(in the rows, 128 means zero)
Known rows, with every step that occurs
nilu -> niset -> tabel -> sete: [142 120 115 107 159 132 108 139 130 138 117 117 133 135 110 117 102 132
 144 114 129  93 134 124 130 126 128 142 133 113 126 129 132 133 118 121]
vopo -> ruma -> dide -> vefaf: [132 162 102 151 136 114 133 132 151 112  93  98 123 137 138 128 130 126
 132 155 120 123 127 154 146 128 132 110 117 122 117 121 126 130 111  97]
nilu -> niset -> tabel -> vopo -> ruma: [143 155 125 145 157 133 106 137 123 134 113 109 128 135 118 128 106 133
 101 103 125 124 125 149 132 124 133 188 132 112 126 130 126 134 106 124]
fifif -> nilu -> niset: [144 140 126 131 138 128 114 127 110 135 120 137 132 138 129 135 123 132
 128 116 130 122 123 113 128 129 135 103 135 138 127 126 138 125 127 116]
vopo -> vefaf -> sete: [131 132 110 124 135 118 127 135 145 128 122 127 138 127 140  97 135 130
 135 122 131 136 128 113 124 130 125 139 158 119 123 126 127 130 113 120]
ruma -> dide -> vefaf -> geferi: [129 143  98 132 127 129 131 126 150 120  98 108 117 134 101 138 133 126
 130 156 128 116 129 133 143 138 130 105 116 102 118 117 129 132 134 121]
dide -> ruma -> vopo: [129  38 127 102 135 123 123 135 127 138 135 117 117 130 133 127 127 125
 134 138 155 135 122 130 126 134 129 134 120 103 128 134 120 132 132  99]
fifif -> nilu -> zunopiz: [140 156 121 131 142 131 130 124 109 132 120 138 132 137 137 134 129 124
 129 123 121 123 141 114 129 115 136 141 133 148 128 127 138 128 124 110]
nilu -> niset -> tabel -> sete -> vefaf -> vopo: [140 128 105 110 161 143 106 137 133 145 121 137 130 134 110 111  75 134
 120 160 129  84 138 131 129 131 123 122 138 122 120 128 127 138 122 131]
niset -> tabel -> sete: [131 128 112 101 153 133 124 140 126 134 118 121 124 127 119 117 102 129
 141 117 125  98 137 122 133 122 127 140 131 113 129 127 132 131 119 125]
dureta -> zunopiz: [127 155 123 124 125 131 130 121 134 130 131 127 137 127 131 135 131 134
 131 121 124 129 116 125 129 121 128 134 129  91 131 127 127 128 130 131]
sete -> tabel: [125 127 123 130 117 139 132 123 133 138 133 123 124 128 128 124 133 122
 129 156 125 131 127 135 130 132 126 176 127 129 124 126 144 129 124 134]
rororub -> vefaf -> sete -> tabel -> niset: [131 125 102 144 127 140 141 106 146 139 128 128 128 126 139  97 147 120
 136 201 130 137 129 124 123 137 124 178 158 122 124 130 149 130 164 139]
geferi -> vefaf -> sete -> tabel -> vopo: [123 137 114 141 131 161 125 117 117 144 124 123 129 125 134  93 160 125
 102 157 126 146 129 132 129 126 122 181 147 127 125 131 155 134 124 157]
rororub -> vefaf -> sete -> tabel -> vopo -> ruma: [127 154  87 146 134 143 129 119 143 144 123 120 127 126 133  94 147 121
 107 195 125 145 128 155 131 127 126 182 155 125 120 134 145 132  97 136]
nilu -> fifif: [147 122 129 103 116 137 127 128 134 128 125 131 133 123 118 130 170 130
 130 130 131 115 120 133 125 124 129 111 124 127 128 128 141 130 126 132]
nilu -> niset -> tabel: [141 130 130 126 139 126 108 130 121 131 115 121 137 135 118 128 101 133
 128 111 129 112 126 132 128 129 130 184 132 119 129 123 132 130 126 121]
ruma -> vopo -> vefaf -> sete -> tabel: [132 113 103 114 128 123 129 132 140 145 127 118 133 130 145  91 135 128
 144 158 149 151 123 115 129 135 125 183 155 104 125 127 135 129 113 112]
vopo -> ruma -> dide: [134 154 123 132 137 116 131 130 132 127 111  94 123 138 137 130 125 131
 130 130 124 129 128 147 143 127 134 128 132 131 120 123 124 129 107 109]
niset -> tabel -> vopo -> ruma -> dide -> vefaf: [133 169  99 150 149 129 128 143 138 119  84  84 122 136 135 129 112 127
  98 132 120 123 126 155 146 127 132 166 117 107 124 121 130 130 110 116]
rororub -> vefaf -> vopo: [129 137 122 133 130 134 126 120 127 135 122 154 128 125 129 123 110 128
 106 157 131 121 131 133 124 129 125 116 147 138 124 131 134 127 132 124]
geferi -> vefaf -> sete -> tabel -> vopo -> ruma: [126 162 111 151 139 151 127 117 123 142 121 120 125 126 135  92 161 125
 105 154 121 147 128 150 134 124 123 182 150 129 119 133 146 137 102 144]
dureta -> zunopiz -> nilu -> niset: [127 149 135 129 130 137 110 117 125 131 125 114 145 134 130 137 147 133
 132 123 125 116 113 121 132 116 136 193 140 115 131 130 144 133 128 115]
ruma -> vopo: [129 116 128 116 129 121 126 130 121 133 127 121 123 130 135 127 127 132
 135 132 148 140 122 122 132 133 129 127 123 107 133 133 122 127 130 112]
tabel -> sete -> vefaf -> vopo -> ruma -> dide: [128 156  96 115 157 131 127 140 144 142 115 112 118 136 127 109 100 131
 120 180 122  99 138 150 143 128 128  67 135 134 113 129 121 137 104 122]
vopo -> vefaf: [129 125 141 128 128 118 127 135 133 125 120 122 128 129 130 126 125 128
 129 114 128 127 127 112 126 128 128 131 154 122 124 129 128 127 121 117]
dide -> vefaf -> geferi: [126 141 101 137 127 130 129 124 153 117 115 136 123 127  95 137 136 125
 131 152 127 118 130 134 132 137 127 104 114 103 120 124 126 132 133 120]
fifif -> nilu -> zunopiz -> dureta: [132 168 119 127 122 128 129 142 106 135 119 113 129 135 139 135 179 111
 130 127 131 114 140 138 123 111 134 143 127 137 131 128 136 129 129 109]
vefaf -> vopo -> ruma -> dide: [132 166 113 134 138 118 128 134 130 134 109 117 121 137 140 124  99 134
 106 122 127 121 130 152 140 129 131 120 127 140 114 124 125 131 113 117]
rororub -> vefaf -> vopo -> ruma -> dide: [134 164 116 140 138 122 127 122 132 135 103 122 121 135 137 124 104 130
 108 160 126 122 129 155 140 129 131 116 152 139 115 124 134 127 113 108]
geferi -> vefaf -> vopo: [126 145 146 139 132 140 124 116 105 133 116 153 128 124 129 124 118 132
 103 117 127 120 133 130 129 128 121 114 140 144 121 129 140 133 137 129]
ruma -> dide -> vefaf: [128 139 104 139 125 127 131 131 148 116  97 101 126 136 136 129 126 125
 129 156 125 125 127 135 142 131 130 108 117 124 124 121 130 125 130 109]
rororub -> vefaf: [126 132 131 133 128 131 128 117 128 128 122 133 127 128 127 128 136 125
 130 166 127 129 128 130 128 127 128 124 152 131 129 130 133 127 126 121]
sete -> tabel -> vopo -> vefaf -> rororub: [125 129 140 139 127 142 125 132 149 152 126 111 113 127 135 124 149 119
  97 121 130 145 126 119 124 120 115 165 166  74 118 129 144 129 111 148]
geferi -> vefaf -> sete: [127 139 122 133 136 135 127 114 118 130 118 136 133 125 136  97 150 133
 133 135 128 131 131 125 128 126 123 133 148 137 127 125 136 134 127 134]
vopo -> ruma -> dide -> vefaf -> sete -> tabel: [132 163  65 148 130 126 135 126 164 126  99  94 131 136 149  95 138 123
 139 193 119 134 128 160 145 132 126 164 121 124 113 118 140 133 101 111]
vefaf -> sete -> tabel: [126 129  92 127 122 137 130 123 141 141 132 126 133 128 139  94 137 124
 136 166 128 136 129 134 125 132 123 179 130 124 122 124 140 131 120 140]
dide -> vefaf -> sete -> tabel -> vopo: [124 139  66 151 127 149 128 131 157 130 117 118 132 126 135  94 148 117
 104 185 127 143 126 135 129 132 123 167 116 109 123 131 148 130 120 146]
vefaf -> rororub: [126 129 133 131 133 126 126 120 141 141 128 128 120 127 136 128 135 127
 127 112 132 128 129 126 125 119 114 112 137  89 123 127 126 129 121 134]
zunopiz -> nilu -> niset -> tabel -> vopo: [129 134 137 138 147 147 102 133 110 137 113 101 137 133 127 130 126 127
  99 108 127 119 125 129 130 120 136 246 141 132 134 132 148 131 125 130]
dureta -> zunopiz -> nilu -> niset -> tabel -> vopo: [127 162 132 130 143 150 104 125 115 137 116  99 145 133 130 136 126 135
 100 101 125 117 113 120 129 112 135 252 143  97 137 131 145 133 127 132]
fifif -> nilu: [135 149 124 127 133 128 133 130 107 131 121 139 126 131 139 134 128 132
 128 117 125 128 125 111 128 125 134 101 134 142 130 126 137 125 125 120]
niset -> tabel -> sete -> vefaf: [131 124 111 104 152 141 128 138 133 137 124 119 125 128 116 111 104 130
 142 170 120  97 138 127 132 125 125 131 141 119 130 128 124 136 117 137]
rororub -> vefaf -> sete -> tabel: [127 131  96 131 122 142 131 113 142 142 127 134 132 126 134  94 148 120
 137 201 128 137 130 133 126 132 122 178 154 129 123 126 149 129 119 133]

Rows
[125 136 117 130 126 147 130 109 120 140 122 132 132 125 138  94 154 127
 135 161 123 136 131 129 129 130 120 177 147 134 122 123 151 134 124 138]
geferi -> vefaf -> sete -> tabel
[132 120 130 145 126 137 142 117 137 134 133 119 119 129 135 128 132 121
 129 157 127 135 127 127 125 138 128 174 131 122 123 130 145 130 169 141]
sete -> tabel -> niset
[127 154  85 145 134 143 127 129 144 144 131 115 124 128 136  94 143 123
 106 159 125 146 128 154 131 127 126 186 131 119 119 133 139 134  98 147]
vefaf -> sete -> tabel -> vopo -> ruma
[131 151  96 120 158 135 126 137 144 138 132 142 122 127 121 108 102 130
 120 176 121  97 138 150 133 127 126  67 135 132 114 137 117 141 100 125]
tabel -> sete -> vefaf -> vopo -> ruma
[126 150 124 128 117 129 124 142 126 130 125 104 132 132 129 128 185 107
 130 136 135 111 142 154 122 116 129 173 122 122 130 131 126 133 129 118]
nilu -> zunopiz -> dureta
[128 127 104 125 125 129 129 130 147 139 128 123 135 128 138  92 141 125
 137 151 130 137 128 119 126 131 124 185 158 122 120 123 144 130 111 125]
vopo -> vefaf -> sete -> tabel
[147 149 126 127 149 127 114 130 101 136 110 133 131 137 130 135  98 135
 130 100 125 114 123 115 129 125 134 156 136 136 129 120 140 127 125 113]
fifif -> nilu -> niset -> tabel
[124 121 115 109 147 137 126 128 156 148 132 126 118 126 124 116 141 127
 142 168 126 105 137 123 127 116 113  63 150  81 122 132 119 137 112 141]
tabel -> sete -> vefaf -> rororub
[131 165 104 149 137 114 131 124 164 124  94  97 116 135 145 130 133 124
 131 138 123 124 127 153 142 118 121  94 126  83 113 120 123 129 103 104]
vopo -> ruma -> dide -> vefaf -> rororub
[126 127 136 137 124 141 128 139 136 139 125 111 124 129 126 124 137 122
  97 138 129 145 126 121 126 129 129 181 156 115 125 131 146 128 117 139]
sete -> tabel -> vopo -> vefaf
[129 131 133 133 137 134 123 139 136 136 122 120 119 126  92 137 136 127
  98 108 134 131 127 118 126 134 131 128 154  95 122 131 126 133 123 141]
tabel -> vopo -> vefaf -> geferi
[130  33 141 103 134 110 122 141 134 136 128 113 118 131 138 126 125 126
 136 125 156 133 120 117 125 134 130 136 149  94 124 133 123 131 123  85]
dide -> ruma -> vopo -> vefaf
[129 146  93 140 131 125 127 134 147 123  98 121 127 135 139 123 102 127
 104 151 127 116 129 139 138 134 126  97 113 132 118 119 135 125 135 114]
ruma -> dide -> vefaf -> vopo
[134 119 107 113 140 112 124 136 136 135 122 119 136 129 143  94 128 133
 144 126 150 141 123 108 128 135 128 138 154 101 129 130 120 128 118 104]
ruma -> vopo -> vefaf -> sete
[133 161 116 140 143 121 125 130 131 132 125 144 127 128 131 123 100 132
 107 119 125 120 130 153 130 127 128 119 124 141 116 129 123 133 109 116]
vefaf -> vopo -> ruma
[150 141 109 103 166 128 111 140 110 143 110 128 131 139 118 124 100 134
 143 105 125  91 131 111 131 123 134 112 138 125 129 126 142 130 118 110]
fifif -> nilu -> niset -> tabel -> sete
[126 125 140 134 134 132 109 124 123 131 123 116 136 134 129 129 147 126
 132 130 127 117 125 126 131 124 136 190 140 152 128 131 144 134 127 113]
zunopiz -> nilu -> niset
[128 131 121 123 127 139 130 120 138 134 133 135 121 127  90 132 136 130
 131 181 127 121 130 131 129 139 125 112 136 113 122 126 117 139 129 145]
sete -> vefaf -> geferi
[127 133 127 127 127 133 127 112 136 133 123 140 118 125  90 137 142 127
 131 165 130 119 130 130 128 138 128 121 151 108 123 128 133 131 132 126]
rororub -> vefaf -> geferi
[126 139 115 131 134 141 128 127 130 137 135 150 130 126 126 121 100 131
 104 172 126 121 131 134 126 133 123 107 132 139 122 129 122 135 130 138]
sete -> vefaf -> vopo
[131 153 120 101 153 139 106 129 126 138 114 108 140 132 123 124 121 134
 146 114 121  86 123 115 135 109 134 205 146  96 132 129 146 135 119 111]
dureta -> zunopiz -> nilu -> niset -> tabel -> sete
[130 168 139 146 143 130 127 118 110 130 113 150 124 126 131 120 119 132
 105 116 121 121 132 153 132 125 125 117 143 148 115 130 131 137 115 114]
geferi -> vefaf -> vopo -> ruma
[127 152 119 148 128 145 129 131 133 140 130 112 120 129 126 123 139 120
 100 150 125 141 126 154 134 127 130 176 129 121 121 134 141 132 103 138]
sete -> tabel -> vopo -> ruma
[130  38 104  99 132 119 125 136 146 148 134 111 122 129 144  91 136 123
 143 162 156 143 122 124 123 138 124 189 150  97 119 129 137 132 117 101]
dide -> ruma -> vopo -> vefaf -> sete -> tabel
[125 118 107 107 144 140 129 135 142 135 132 125 123 128 115 113 128 126
 142 185 124 101 136 126 132 128 127  79 138 123 127 133 120 136 117 135]
tabel -> sete -> vefaf
[129 128 105 132 138 130 122 142 142 136 121 117 135 127 134  98 136 130
 102 119 134 142 127 114 124 127 128 140 159 110 125 131 128 128 117 143]
tabel -> vopo -> vefaf -> sete
[136 122 135 101 117 143 123 124 128 128 124 121 137 123 127 130 191 126
 130 132 126 112 119 126 127 117 134 175 135 147 131 128 157 131 125 121]
zunopiz -> nilu -> fifif
[130 165 117 145 140 124 126 119 133 132 118 151 123 126 127 121 112 126
 108 154 124 121 130 155 129 128 128 117 148 142 117 132 130 132 110 109]
rororub -> vefaf -> vopo -> ruma
[140 127 105 100 160 144 109 131 139 142 124 125 123 133  72 123 109 132
 146 166 127  82 137 130 133 136 127 127 141  97 121 126 123 144 122 134]
nilu -> niset -> tabel -> sete -> vefaf -> geferi
[126 165  60 158 138 143 130 133 161 128 116 115 126 127 137  93 146 118
 106 183 120 143 126 160 134 129 126 167 119 112 117 131 139 134  99 130]
dide -> vefaf -> sete -> tabel -> vopo -> ruma
[129 124 147 128 133 116 125 129 150 138 120 123 122 127 136 126 139 128
 129  96 131 128 129 117 122 119 116 114 164  85 120 125 127 127 113 121]
vopo -> vefaf -> rororub
[129 163  94 159 131 138 132 136 153 127 101  84 117 138 136 124 138 118
 101 178 120 138 124 160 148 127 132 159 118 111 118 125 144 128 106 122]
sete -> tabel -> vopo -> ruma -> dide -> vefaf
[133 123  99 139 129 138 139 115 144 138 133 124 129 127 144  97 138 123
 135 165 129 138 128 124 123 138 125 181 135 123 122 127 143 133 163 149]
vefaf -> sete -> tabel -> niset
[132 121 113 139 129 126 139 123 150 136 129 116 132 128 146  96 139 124
 136 150 131 136 128 114 121 138 126 185 161 117 120 126 143 132 156 134]
vopo -> vefaf -> sete -> tabel -> niset
[124 130  88 136 127 153 126 130 137 146 134 119 131 127 135  94 149 122
 103 160 130 145 128 131 127 128 124 184 132 116 126 131 145 130 122 159]
vefaf -> sete -> tabel -> vopo
[124 137  67 142 122 136 132 124 160 125 118 128 133 126 138  96 141 119
 138 191 124 134 128 137 130 133 121 164 117 122 120 122 143 130 121 128]
dide -> vefaf -> sete -> tabel
[130 130 104  96 155 145 128 132 137 141 125 128 120 126  81 122 110 130
 144 167 125  88 139 128 132 135 124 124 140  99 124 124 123 141 122 137]
niset -> tabel -> sete -> vefaf -> geferi
[131 137 101 106 158 144 124 142 129 143 125 141 127 127 118 108  79 133
 117 161 122  91 140 128 130 129 121 121 137 124 122 128 126 137 121 137]
niset -> tabel -> sete -> vefaf -> vopo
[127 123 122 107 157 148 107 133 126 140 118 110 132 133 115 115 122 128
 145 172 120  84 134 123 133 123 133 190 150 134 131 131 140 140 115 116]
zunopiz -> nilu -> niset -> tabel -> sete -> vefaf
[134 117 135 110 135 116 125 133 133 136 121 126 120 129 100 134 131 133
 139 117 153 132 123 113 129 140 130 127 152  86 125 128 120 130 126 102]
ruma -> vopo -> vefaf -> geferi
